Every row comes from one small tree of marks. The marks that hang from a mark follow it in brackets, in alphabetical order. Every link used is in the known rows. Which tree was each row made from?
In the rows, zero is written as 128.
Known rows:
zusonas(lenof sokolef): [100  98  89 123  97  81  68  73 121 157 194 148  86 110 104 114 154 134
  77  58  95 142 123]
lenof(zusonas(sokolef(leziv))): [162 109 189 113  95  90 135 139 121 148 160 150 118 119 138 116 117 167
 154 112 145 121 101]
votu(bukeb(lenof(leziv))): [118 135 147 137 134 126 131 106 122 123 135 120  90 125 114 137 156  75
 183  86 101 131 157]
bukeb(lenof(zusonas(sokolef(leziv)))): [145 113 161 118  95  93 117 122 106 118 178 124 142  97 143 140 112 114
 188 111 106 122 120]
pitek(leziv(lenof)): [ 94 158 107 139 102 133 109 134  88 128 161 150  86 124 126 127 112  96
 134  73 133 156 121]
bukeb(lenof): [118 123 112 131 123 126 112 114 111 105 154 112 152 107 135 148 124  85
 168 122  89 127 146]
votu(bukeb): [135 151 137 124 136 129 143 115 115 133 101 122  93 122 102 134 182  98
 137 117 126 137 143]
zusonas(sokolef): [132 101 120 134 112  92 107 111 118 155 179 145 118 113 124 124 131 147
 102  99 106 130 144]
lenof(zusonas): [157 124 178 119 115 114 126 152 120 128 111 140 148 108 125 133 115 138
 176 129 154 128 102]
zusonas(lenof(leziv(domir)) sokolef): [112  88 114 136  96  67  87  82 131 146 218 173  75 120 128  85 126 152
  97  36 111 117 130]
sokolef(leziv(domir)): [161 154 150 112 108 121 185 135 126  92 152 131 106 143 176  99 118 157
 129 158 159  92 115]
votu(bukeb(lenof(zusonas))): [143 144 155 123 125 119 129 121  97 115 109 115 120  95 106 155 172  73
 196 114 112 138 139]
zusonas(lenof(leziv(domir mazif)) sokolef): [ 98  79 132 157 112  68  85  75 142 135 240 163  71 129 135 101 147 143
 101  30 112 117 110]
leziv(domir lenof): [176 159 126 124 129 109 153 122  78  74 152 151 131 112 173 103 143 107
 148 118 131 114  92]
mazif(zusonas(sokolef(leziv(domir lenof)))): [192 137 124 100 126  69 140 125 109 119 166 156 100 122 178 128 137 112
 107 144 114  97  77]
lenof(leziv(mazif) zusonas(sokolef)): [128  70 228 166 128  85 113 137 158 146 201 156 111 139 145 120 107 148
 179  56 144 120  91]
mazif(leziv zusonas(lenof)): [136 123  84 117 125 100  84 105 145 117 156 113  80 120 140 148 152 101
  70 154  97 141  46]
pitek(leziv(domir lenof mazif(zusonas))): [126 154 118 152 134 109 133 149  83  82 179 154  95 124 164 151 141  70
 139 112 140 121  83]
pitek(leziv): [ 82 138 106 147  98 132 111 153 108 145 149 147  96 128 105 137 102 124
 123 102 141 146 154]
zusonas(lenof sokolef(leziv(mazif))): [ 90  99 121 125 101  92 102  63 144 138 230 134  55 138 130 113 172 135
  79  60 110 135  87]
domir(leziv(lenof)): [ 97 147 135 145 108 149 124 101 104 116 145 150  87 167 133 139 158 162
 140 100 134 169 100]
domir(leziv(lenof mazif)): [ 83 134 154 167 131 152 129  94 122  98 174 137  83 179 140 153 186 148
 149  92 134 168  75]
mazif(leziv): [127 127 122 146 116 132 122 121 138 113 172 101 107 134 150 121 131 141
  98 148 114 148  93]

Which tree is each row?
[102 116 184 167 114 125 116 106 109 108 187 155  90 162 136 155 179 163
 162  78 137 168  66]
domir(leziv(lenof(zusonas(sokolef)) mazif))
[157 113 175 141 110  98 129 144 115  94 164 136 153 108 159 127  81 115
 224 109 128 101 131]
bukeb(lenof(leziv(domir) zusonas))
[144 120 103  91 113  76  96  94 136 148 161 150  74 125 134 142 148 113
  78 119 103 120  82]
mazif(zusonas(lenof sokolef(leziv)))
[155  93 172 143 102  74 114 135 107 111 197 151 146 100 158 120  86 127
 208  87 112 103 138]
bukeb(lenof(leziv(domir) zusonas(sokolef)))
[136  89 174 138 109  90  99 124 123 135 191 139 136 109 139 131  86 116
 207  72 105 122 136]
bukeb(lenof(leziv zusonas(sokolef)))
[148 141 162 114 109 106 140 114  97 126 143 120  99 104 116 139 171  93
 184 104 107 132 136]
votu(bukeb(lenof(zusonas(sokolef(leziv)))))
[ 91 133 123 173 112 122 135 155 103 102 184 145 104 128 139 139 129 118
 137 116 154 121 136]
pitek(leziv(domir mazif))
[137 131 176 132 130 115 128 121 115 122 124 127 105 112 111 137 147  82
 212  88 117 130 137]
votu(bukeb(lenof(leziv zusonas)))
[184 135 150 140 103  85 132 124  85  90 205 136 118 102 182  99 133 141
 132 126 122 135  53]
mazif(leziv(domir lenof(zusonas(sokolef))))
[102 133 147 156 145 141 124 106 126  97 154 143  81 176 149 176 186 126
 140 116 129 157  53]
domir(leziv(lenof mazif(zusonas)))
[142 105 146 128 103  92  98 123  98 125 168 130 161  85 131 150 115 107
 190 105  96 128 134]
bukeb(lenof(zusonas(sokolef)))
[190 166 185 100 108 114 187 139  96  77 156 145 110 130 193  94 121 138
 173 131 163 105  64]
sokolef(leziv(domir lenof(zusonas)))
[124 130 153 143 160 117 133 107 134 111 142 114  91 130 127 162 172  47
 180 103  95 122 125]
votu(bukeb(lenof(leziv(mazif(zusonas)))))
[142 158 139 137  89 107 130 164  62 101 160 171 111 105 144 117 103 115
 173  95 163 133 110]
pitek(leziv(domir lenof(zusonas)))
[156  99 229 164 139  96 152 162 148  95 172 153 129 141 168 112 106 147
 205 100 175  96  85]
lenof(leziv(domir mazif) zusonas)
[140 132 144 115 105  98 139  98 112 135 202 143  84 136 159 103 134 139
 107  87 114 132 102]
zusonas(sokolef(leziv(lenof)))
[168 111 198 129 104  78 151 141 118 116 183 145 124 118 158 119 132 164
 157 123 158 104  88]
lenof(zusonas(sokolef(leziv(domir mazif))))
[142 133 149 127 117  97 120 110  89 131 134 127 117  89 101 149 172  86
 188  99  98 136 147]
votu(bukeb(lenof(zusonas(sokolef))))
[165 130 165 121 117  95 117 119  85 129 162 156 122 104 145 115 136 111
 161  79 125 146  76]
leziv(lenof(zusonas(sokolef)))
[139 121 173 135 123  97 119 116 108 138 152 132  98 109 105 135 149  94
 197  72 105 131 147]
votu(bukeb(lenof(leziv zusonas(sokolef))))
[191 116 101 133 118  60 118 134 116 116 186 135 112 106 180 136 138 138
  75 184 100 105  75]
mazif(leziv(domir) zusonas(sokolef))
[118 142 165 137 102 139 123 121 103 116 135 160  96 157 130 140 145 169
 172  98 151 167  80]
domir(leziv(lenof(zusonas)))
[176 140 194 143 147 103 158 136  88  51 178 143 142 113 189 123 166  91
 190 111 151 113  42]
leziv(domir lenof(zusonas) mazif)
[150 139 146 114 133 106 165 113 146  77 171 126  86 147 183 131 165 114
 116 155 143  87  60]
sokolef(leziv(domir mazif(zusonas(lenof))))
[101 121 142 158 137 118 112  96 120 110 180 150  74 168 148 170 187 139
 127 102 121 157  61]
domir(leziv(lenof mazif(zusonas(sokolef))))
[110 108 123 127  97  77 117  75 129 118 238 144  64 128 150 104 172 148
  83  76 119 117  96]
zusonas(lenof sokolef(leziv(domir mazif)))
[113  93 121 135 151  88  91  95 145 125 183 132  97 126 132 166 181  88
  95 106  99 127  68]
leziv(mazif(zusonas(lenof sokolef)))
[137 107  88 104 123  68  73  95 127 155 150 153  96 104 122 151 153 102
  79 109  93 124  92]
mazif(zusonas(lenof sokolef))
[ 96 140 166 158 116 126 119 148  93 109 179 147  92 130 137 142 131  85
 171  68 147 158  79]
pitek(leziv(lenof(zusonas) mazif))
